Known rows, with every step that occurs
buzif, sumuzu, beve: [-17 12 6 -4 -14 -5 -6 1 -8 -9 8 -1 31 -11 -13 9 -24 22 -19 11 10 -7 -23 -20 -1 -12]
beve, sumuzu, niku: [10 12 -17 -23 -5 -1 -22 -1 -29 12 -1 20 -18 -27 0 11 -6 23 -17 -13 10 -13 -10 -14 -10 6]
gafu, tuliv, niku: [8 8 10 14 39 4 -2 -9 7 -8 -9 -14 1 15 5 -21 -4 2 -1 -4 -8 3 9 -6 27 13]
giler, gafu, nuril: [8 12 1 6 -14 -1 3 0 3 -16 2 3 9 -17 -10 -7 11 -18 9 6 -20 -11 6 16 -7 -20]
giler, tuliv: [11 20 24 -16 -12 1 -7 -4 -7 -13 5 5 28 -5 2 -9 5 -6 4 12 6 -11 -23 2 13 11]
giler, nuril, gafu, niku, sumuzu, beve: [-19 -2 -12 3 -32 -2 7 15 10 -4 -9 11 -4 15 -2 11 -6 -15 7 12 -1 -2 8 20 -7 -8]
giler, nuril, gafu, tuliv, niku, sumuzu: [-4 3 -5 15 -18 -10 5 16 11 -7 -10 3 -2 15 -2 1 1 -20 14 9 2 0 8 23 6 -6]
niku, sumuzu, beve: [-21 4 -12 -14 -16 -19 -22 7 -13 14 18 32 18 -11 -8 31 -18 26 -20 -5 10 8 -20 -11 -5 -4]
giler, tuliv, gafu, niku: [10 4 13 5 -6 1 8 0 4 -1 3 -19 11 -6 24 -21 1 -21 -2 -2 2 -2 -3 10 4 16]
niku, gafu, nuril: [-6 -5 -6 2 -14 4 4 -10 11 -16 4 8 11 -5 -22 -9 4 -6 -2 9 -16 4 20 -1 6 -13]
niku, sumuzu, buzif: [-2 4 -11 -27 5 -6 -15 -3 -22 12 22 27 4 -15 6 22 -4 27 1 -1 18 0 -22 -9 -17 -12]
pamig, beve, sumuzu: [-17 5 -20 -20 -5 -1 -13 5 -10 -3 -1 -5 12 -16 10 11 -17 5 -27 -2 12 2 2 -2 -5 26]
gafu, tuliv, niku, sumuzu, beve: [-3 7 0 17 31 -12 -10 -4 4 -2 -2 -2 5 11 12 -3 -12 9 -12 -14 -3 11 10 -7 27 11]
nuril, gafu, tuliv, niku, sumuzu: [9 -12 15 14 1 -10 8 -5 9 -5 -9 -16 -3 5 -3 -17 -7 -16 7 1 -5 18 5 19 -6 12]
tuliv, giler, nuril, gafu, niku, sumuzu, beve: [-7 -16 -11 17 -7 -11 0 18 11 18 -13 7 -19 24 -4 24 20 -5 2 -6 8 -2 3 -6 -15 -7]
nuril, gafu, tuliv, giler: [8 -18 22 14 1 -12 10 -10 11 -6 -13 -14 0 8 -19 -20 15 -21 13 6 -6 10 -3 11 -12 3]
beve, sumuzu, buzif: [10 9 -12 -28 -3 1 -18 -10 -30 7 2 21 -3 -23 5 2 6 14 -5 -7 16 -18 -16 -8 -25 -6]
tuliv, giler, nuril: [2 -4 -5 8 6 1 -5 18 4 16 -9 7 -13 22 -15 17 30 2 7 3 9 -16 -11 -18 -5 -11]
tuliv, niku, sumuzu: [10 2 -7 1 17 6 -11 12 -4 25 4 -3 -18 5 14 15 -19 21 -10 -9 6 8 -2 -10 -2 15]
tuliv, gafu, niku: [-1 -16 -6 9 10 13 17 3 9 20 1 -30 -15 -4 9 -21 -9 -11 -5 -4 -8 4 6 3 -17 6]
tuliv, niku, gafu: [5 -9 9 3 4 29 7 -2 9 12 3 -25 -11 9 5 -9 -3 5 -4 2 -7 7 8 2 8 10]
sumuzu, buzif: [-8 -3 6 -36 10 27 0 -22 -14 -2 14 2 2 -4 -2 -13 21 16 11 23 13 -18 -26 3 -15 -19]
gafu, tuliv, giler: [10 2 12 16 39 -12 -5 -8 4 -4 -9 0 5 15 -10 -9 17 1 4 -9 -5 -2 -2 -21 16 2]

Rows
[3 -14 1 13 -7 -2 3 16 8 14 -14 0 -16 22 -18 11 32 -10 12 7 9 -9 -9 -4 -16 -10]  tuliv, giler, nuril, gafu
[6 7 -11 -11 23 2 -4 3 -4 8 0 16 -12 3 16 18 -34 17 -4 -15 -9 5 11 -23 -7 13]  gafu, niku, sumuzu
[4 -11 24 4 -7 -7 10 -13 8 -15 -9 -11 10 1 -21 -27 1 -21 14 14 -9 10 -5 19 -8 3]  nuril, gafu, tuliv
[12 6 8 6 -7 -9 4 5 1 4 6 -11 11 -9 29 -10 -5 -16 -4 -10 5 3 -2 8 2 17]  giler, tuliv, gafu, niku, sumuzu
[5 6 3 21 30 -14 -4 2 8 -8 -12 5 4 22 -9 -3 21 -5 8 -7 -2 -7 4 -15 23 -4]  gafu, tuliv, giler, nuril
[-13 3 -15 -9 13 0 -7 0 0 8 2 17 -5 5 16 21 -32 19 -14 -15 -7 6 10 -19 -4 9]  gafu, niku, sumuzu, beve
[7 6 3 12 -13 -14 1 3 6 -9 1 -10 17 -10 10 -23 12 -25 -5 5 5 -4 0 14 4 4]  giler, tuliv, gafu, nuril
[-21 3 -25 -25 -1 4 -13 2 -14 -1 2 -8 -2 -19 16 14 -14 15 -31 -3 16 2 5 1 0 26]  pamig, beve, sumuzu, niku
[-10 0 0 -3 -35 5 8 14 7 -6 -8 5 3 10 -21 -3 8 -20 17 26 2 -11 -9 24 -8 -13]  giler, nuril, gafu
[2 9 5 -11 -5 9 3 -3 -13 -8 14 -9 7 -20 -4 9 -18 28 -9 6 8 -3 -11 -19 7 -10]  buzif, sumuzu, niku, gafu
[-8 3 2 7 -23 -4 9 9 10 -16 -12 4 8 14 -16 -9 8 -25 19 20 -2 -7 1 23 5 -12]  giler, nuril, gafu, tuliv
[9 7 -20 -2 -7 -8 -15 2 -18 7 -4 18 -19 -17 6 15 9 12 -13 -24 8 -7 10 -10 5 1]  beve, sumuzu, niku, gafu, tuliv, giler, nuril
[-9 -5 -3 -4 5 15 4 -10 -1 -3 8 -3 -15 1 -3 2 21 14 -1 0 0 -1 8 0 27 -8]  sumuzu, niku, gafu, tuliv, giler, nuril
[-2 -1 17 1 -3 6 7 -17 6 -17 8 -1 26 -3 -15 -15 4 -6 5 1 -17 8 7 0 23 -3]  niku, gafu, tuliv
[5 -14 7 -5 -10 -1 10 -2 6 4 -7 -3 -12 -1 -1 -1 -21 -10 8 2 -9 15 6 10 -28 10]  nuril, gafu, niku, sumuzu
[0 -6 10 15 0 0 7 -7 11 -10 2 0 14 10 -12 -4 19 -10 7 -6 -11 5 12 -4 23 -8]  niku, gafu, tuliv, giler, nuril
[1 3 -13 -19 27 9 -2 -7 -7 7 5 14 -16 2 26 14 -22 20 1 -12 -2 1 9 -17 -12 5]  gafu, niku, sumuzu, buzif
[17 -7 15 9 5 4 1 6 -1 16 1 -7 -6 1 -10 9 33 -5 10 -7 -3 -9 -17 -9 -16 -9]  tuliv, giler, gafu
[-7 0 -7 9 -15 -5 7 10 8 -8 -8 2 -5 15 4 -2 9 -18 17 12 7 -3 7 27 3 -12]  giler, nuril, gafu, tuliv, niku, sumuzu, buzif
[3 -9 16 11 6 1 7 -14 9 -8 4 -4 15 5 -14 -8 17 -6 5 -8 -13 9 9 -9 19 -3]  niku, gafu, tuliv, giler
[10 10 2 16 37 -10 -8 -2 2 -2 -3 -3 0 10 12 -6 -13 8 -5 -15 -4 10 10 -10 25 13]  gafu, tuliv, niku, sumuzu
[-1 10 -5 -3 -2 2 2 -2 -8 -14 9 -5 3 -19 -5 8 -18 25 -12 6 5 -3 2 -20 8 -13]  buzif, sumuzu, niku, gafu, nuril
[18 14 15 16 6 -2 3 0 -1 -7 6 -10 10 -10 15 -5 3 -13 10 -15 -16 2 3 16 13 -2]  giler, gafu, tuliv, niku, sumuzu
[-9 -6 2 -25 -7 29 3 -14 -8 2 17 -3 -12 -14 -10 0 8 23 -4 10 -1 -1 -6 1 12 -5]  sumuzu, niku, gafu
[-7 -17 4 -4 -17 -3 9 -4 7 3 -6 -2 -7 1 -1 1 -20 -8 0 2 -8 16 5 13 -26 8]  nuril, gafu, niku, sumuzu, beve
[-10 -2 -11 -4 -21 4 10 11 6 -5 -7 9 -11 12 4 7 1 -14 18 14 3 -7 7 21 -13 -13]  giler, nuril, gafu, niku, sumuzu, buzif
[-2 -17 -16 6 11 4 12 3 1 25 10 -19 -18 -10 23 -8 -9 -2 -6 -12 2 9 6 3 -22 1]  tuliv, gafu, niku, sumuzu, buzif
